Each row comes from the steps of one walk. Every step used is in the known rows, and no mark comes twice. Write the walk behind each row, first mark first.
Known rows
x -> n -> l: [ 18.3  -2.4 -19.6 -17.2  34.5  -4.9   1.1  21.2  -2.8 -24.9   8.1  11.1
   4.7  14.3   1.6  -6.4 -30.6 -16.7  -8.6   9.9 -13.7]
r -> j -> x -> q -> l -> n: [-16.0  -6.4  39.1  29.7 -25.3  25.9  -6.1 -36.0 -22.4  -8.3  10.1  36.5
  26.2 -16.1  23.7   2.3   5.2 -24.1  12.4 -14.4  -3.0]
x -> n -> l -> p -> z: [  3.3  -5.5 -42.3 -41.7  38.6  27.0  16.6   6.7  27.0 -11.2   5.7  37.4
  -0.5  34.2  -7.6  -4.3 -18.6 -19.8 -11.6  13.6  -4.2]
l -> n -> x -> p: [-10.5  -0.2 -44.3  21.3   9.6  33.2 -77.8   8.9  19.8 -21.6  25.7   1.4
 -17.0   2.9  42.5  -6.2 -13.1   1.6  -4.6   2.8   5.5]
l -> p: [-15.5   4.2   9.4 -12.3  10.5  22.4 -23.4   6.3  24.0  -5.7 -26.4   3.2
  -0.8   3.9  -4.9   2.6  -2.2 -30.2  41.0  -0.2  10.6]
j -> x: [ 15.7  -1.1  11.2  13.2 -15.4 -15.6 -38.7  12.2  -0.7   0.1   5.4   1.9
   9.0 -33.2  -8.0  12.4  -4.8   2.9   6.3  -3.7  -7.7]
q -> l -> j -> s: [ 23.3  12.8  30.3  14.9 -53.0 -47.1  30.1  11.4   6.8  14.1 -25.3 -13.4
   7.0  -4.4  -5.8   3.2   5.4  11.5   8.1  -7.1   6.6]
r -> j: [-32.3  -3.9  40.6   4.6   6.5  40.2  -6.5   1.5  -3.9 -26.1 -12.1   4.6
 -21.8 -16.8  20.1 -12.8   2.2 -41.3  33.5  -6.5  -3.6]
s -> j -> x -> p: [  3.6  -2.0  -1.1   9.7  21.7  29.5 -37.3  -3.0   3.9  -1.8   2.7 -17.0
  13.6  -8.5  -1.5   1.8   3.8  18.4 -36.1 -10.2  11.8]
j -> x -> q -> l -> p -> z: [ -8.7  -5.1  15.7   7.0 -21.5   1.9  20.3 -34.9   7.8  33.9  -2.9  38.3
  51.3  -6.8 -21.1   3.0  12.9  15.8  16.2  -9.7 -10.9]
n -> l: [ 18.6  16.1   5.5 -21.7  14.1 -16.5  -2.4  27.0  10.3 -19.4  12.6  -4.2
   9.1  -9.6   6.2 -27.1 -24.5 -12.9  11.9  -5.4   8.2]
s -> j: [ -3.4   7.0   3.6   9.6  31.8  17.7 -11.8  17.9   7.1 -14.9 -38.9 -18.9
  -6.7  -6.2   9.4 -27.0   2.4 -13.1  16.6 -10.2   6.4]
x -> q -> l -> n: [-12.6   5.0  14.7  33.3  -1.7 -11.7   4.9 -14.2  -6.1  10.4 -19.5  26.3
  40.2  -4.8  13.5 -22.8  -0.6 -17.8  54.5 -19.1 -15.8]
r -> j -> x -> q -> l: [-23.0  -8.8  62.7  23.5 -24.1  17.0  18.4 -37.0 -29.2  -2.4   8.8  21.5
  32.4 -21.4   5.7   1.0   7.3  -6.5  11.0 -12.1 -12.0]
s -> j -> x: [ 16.4   3.9   2.7  13.1   9.9  10.3 -27.8  10.2   2.4 -10.6 -15.3 -13.6
   5.2 -17.6  -2.5  -3.3   2.0   5.6 -14.6  -8.2   9.7]
l -> p -> x -> n: [-20.2  -9.7 -33.1 -29.4  28.6  20.1 -15.6   3.1   1.3  -0.4 -16.6   9.4
 -33.9  25.5  -8.7  23.6  12.4 -26.8  -1.3  30.0   8.4]
q -> l -> p -> x -> n: [-21.2  -0.1  -9.6  -5.1  -3.4  -5.6  -3.7 -14.9  -6.5  21.0 -12.9  22.2
   8.3  38.9 -22.0  13.1  15.6 -23.8  -2.6  32.4  10.4]
q -> x: [ -3.3   4.7  17.7  26.5   9.1  -3.8  -0.3   6.1  -4.4   4.9 -20.0 -35.3
 -23.1 -10.8 -14.3   3.8   9.6 -24.1  11.9  -8.5 -21.9]
l -> p -> x: [-22.5   4.6 -12.6 -29.5   9.1  11.6 -18.0   8.9  11.2   6.3 -12.8  -4.3
 -31.6   9.5  -5.2   7.7  16.6 -27.6  18.3  17.4  23.5]
n -> l -> j -> x: [ 41.8  11.8   6.6 -27.7 -33.8 -19.4   2.3  18.7   8.3  -2.9  34.2 -17.0
  -8.5 -12.5  -2.6  -3.9 -15.7  23.2 -24.6  -9.0  36.2]
l -> j -> s: [ 29.1   4.6  10.0  -6.7 -26.8 -23.7  23.0  31.4  15.6 -12.0 -33.5 -31.2
 -36.9 -20.6   8.3  13.8   0.8  11.8  11.0 -15.8   7.4]
p -> x -> q -> l: [-30.2   4.7  14.6   6.6  -2.9 -32.9  30.3 -10.8 -27.3  25.5 -12.1  -1.6
   6.3  -5.4  -5.9 -16.3  25.5   3.3  25.6   4.4  -8.3]
q -> l -> j -> x -> n: [ 16.9  -8.2  16.4  23.1 -52.4 -23.0  -1.8 -10.4 -10.8  25.8   0.6  11.6
  15.3  10.2 -23.8  16.4   5.2  20.8 -15.9   8.3   5.9]

Write each row's walk
[ 18.8   0.4 -12.3   2.7  31.8  -5.5  21.5   4.1 -14.9 -12.1   1.7 -19.6
 -12.8  20.7 -15.4  10.8 -13.6 -21.0 -30.8   6.2 -24.5]
q -> x -> n -> l
[  4.8  -0.5 -39.5 -34.3  30.9 -17.3   2.4  23.6 -16.3 -11.2  18.8   2.4
 -29.8  17.2  -0.6  -0.9  -3.8 -11.6 -29.6  30.1   1.2]
p -> x -> n -> l
[ 48.3  -0.2 -14.1  -6.8   4.3 -20.3  53.4  11.0  -7.2 -16.0  -4.4 -38.6
 -38.8  17.6 -10.7  33.3 -10.7   0.9 -55.1  -0.1 -10.8]
q -> x -> n -> l -> j -> s
[  7.9   4.7  39.7  15.3 -31.8 -37.5  63.9  -7.7  -6.4  11.3 -34.3 -11.9
  18.3 -10.6  -1.7  -0.4   6.4  25.5  27.3 -23.4 -11.5]
x -> q -> l -> j -> s
[-12.0  -7.3  38.9   8.5 -15.5  31.4 -25.1  -7.5  -9.8 -18.5  10.7  12.1
  -7.3 -27.3  12.6  10.2   2.9 -21.2   2.3  -4.0  -0.8]
r -> j -> x
[ -1.5  13.1 -15.9  42.7 -28.3 -13.7 -50.7   3.7   7.0  -5.5   7.5  18.7
  18.9   7.7  23.6 -18.1  -8.3  -9.5  14.2  10.9   4.0]
q -> l -> n -> x
[ 30.0   7.1   3.5 -30.4 -23.6   1.2  -6.6   5.9  15.1   3.7  52.4 -18.5
  -0.3  -3.9  -4.3   2.3 -11.9  38.1 -41.3 -10.9  37.1]
n -> l -> j -> x -> p
[-35.2  -5.4  -5.1  10.6  -5.7  16.2  23.0 -26.1  13.9  12.0  -2.3  19.1
  23.3  11.3   6.8 -23.0   5.0  26.0  21.5   4.5  -9.2]
n -> x -> q -> l -> p -> z
[ 15.0   5.0  34.8  21.3 -66.9 -29.9  -5.6  -6.4  -3.7  31.6   3.7  -0.8
  18.3  -7.6 -20.9   3.2  10.3  21.9   1.3  -1.9  20.2]
q -> l -> j -> x
[ 32.4  -4.9 -20.5 -24.8   8.0   6.3 -22.6  -0.2   2.4 -17.5  24.2  21.9
  20.4  14.5 -14.6  30.5 -27.1  -2.8 -39.9  15.1   7.7]
j -> x -> n -> l -> p
[-21.6   6.3 -11.4  12.4  -2.9 -22.2   5.1  -8.7 -20.3  19.1  -4.9  13.0
   1.9   0.7  11.3 -15.6  22.2 -13.4  28.6   2.0  -1.4]
p -> x -> q -> l -> n
[-24.9  -7.8  -6.2  16.6  25.2  32.1  10.2 -12.0  17.2  29.6   4.1 -17.0
 -19.3   1.2 -17.9  -3.7  24.8  -1.3 -12.9 -11.6 -26.8]
q -> x -> p -> z
[-34.5  -3.8  -4.7 -30.4  20.6  13.9  12.2  -7.6  -1.3   9.2 -21.1  -6.1
 -18.5   2.3  -1.8   4.2  20.0 -12.9  30.4   4.1  10.1]
l -> p -> x -> q
[ 34.3   5.4  15.3 -28.3 -22.0 -16.9  30.0   5.1  -0.4  -1.3  27.4 -14.8
   2.8 -16.2   0.0  -5.9 -14.4  35.0 -11.1 -19.9  23.5]
n -> l -> j -> x -> q
[ -5.2  13.2 -10.2 -56.0  24.6   2.0  27.5  -0.7   4.0  -6.1  16.9  -5.3
  -5.8  11.8   4.3  -9.4  -4.3  -8.7   1.6   4.7  27.2]
n -> l -> p -> x -> q
[-12.7   7.0 -19.9  39.7 -19.8   5.9 -59.2  -9.9   9.5   3.9  26.5  16.4
  22.9  18.0  24.6 -16.2  -5.2   1.8  -3.3   8.7   7.5]
q -> l -> n -> x -> p
[ -3.0  -2.3  36.6  12.5 -24.5 -10.6   3.1 -33.3  -9.6  19.9  -3.8  19.6
  58.1  -7.0 -18.3  14.7   4.1  10.8  16.1  -9.6  -3.0]
j -> x -> q -> l -> p
[ -1.9  -5.9 -20.4   1.8  22.4  42.0 -20.4  -7.5  21.7  11.4   4.6   2.8
   7.4 -10.0  -4.0 -10.5  15.3  25.4 -38.2 -10.3   5.7]
s -> j -> x -> p -> z
[-10.5  -2.5 -32.2  25.5  12.3  13.6 -37.6   7.0   2.9 -25.8   0.0   3.4
 -15.1 -10.6  46.8 -13.0 -15.9   0.2  32.1  -9.1  -8.7]
l -> n -> x -> q
[-29.3  -2.3  -1.8  -9.3  21.2 -13.9  18.2   5.8 -19.3   6.4 -13.3 -13.8
 -26.8 -18.8   4.9 -10.6  20.7   0.9  30.6  -1.7 -13.6]
p -> x -> q
[-15.1 -12.0 -35.2  -9.3  26.8  -7.5 -12.4  19.7 -18.8  -1.7 -10.0   0.6
 -42.4   7.4  -3.3  10.6  13.0 -13.9  -7.4  27.9 -15.6]
p -> x -> n
[-20.7  -7.9   1.8  15.9  11.3   4.1  -5.6   3.5  -8.8 -21.8  -4.0 -18.3
  -5.7 -20.0  23.9 -16.0 -11.4  29.0  27.9  -4.3 -20.5]
n -> x -> q
[  6.9  -4.3 -34.4 -18.4  36.3  27.2  35.8  -9.3  14.2   2.5   3.1   3.3
 -16.9  38.1 -23.4  11.5  -2.6 -25.1 -34.5  10.9 -15.0]
q -> x -> n -> l -> p -> z
[ 38.0  -5.1 -15.2  -9.8   8.4 -14.7 -21.1  12.9 -11.1 -17.5  30.1  18.1
  16.8  -4.6  -9.4  18.2 -27.1   6.2 -38.7  12.7 -10.3]
j -> x -> n -> l
[  1.1   4.3  11.1  -5.1 -30.3 -48.5  61.2  -2.7 -19.9  20.4 -19.7 -21.3
 -15.1  -7.6   0.4   4.4  28.4  23.7   0.7  -1.9   2.3]
p -> x -> q -> l -> j -> s
[ -5.5  -9.6 -13.4   1.8  -0.2  22.1 -29.7  -4.4  22.4  21.5  28.2  19.4
  11.9 -20.0 -11.6   5.0  10.9  26.6 -20.9  -5.8 -13.9]
j -> x -> p -> z
[-17.6  -0.2  43.8  17.8 -25.7 -16.5  45.6 -17.0 -11.0  26.8 -26.4  -7.5
  18.3  -4.2  -4.4 -21.5  10.6  18.2  45.1 -22.1  -1.6]
x -> q -> l -> j
[ 48.3  -1.2 -20.8 -30.1   4.8 -22.6  35.6  29.3   5.3 -29.2  -2.6  -8.5
 -24.1  13.8   5.7  17.1 -27.0   8.7 -34.0   3.3   2.4]
x -> n -> l -> j -> s
[-24.9  -5.8 -13.6  11.1  10.9  22.7 -48.4   5.8  10.5 -15.7  26.2 -19.6
  -8.9  -3.5  19.9  -8.1  -8.0  28.2 -10.0   7.3  -3.4]
n -> x -> p
[ 14.0  -1.0 -15.1 -10.9  34.0  15.0  18.1  -7.1  -2.4 -10.4   0.7 -12.4
 -10.9  39.2 -20.0  23.2 -13.0 -31.5 -33.4  10.2  -6.4]
q -> x -> n -> l -> p
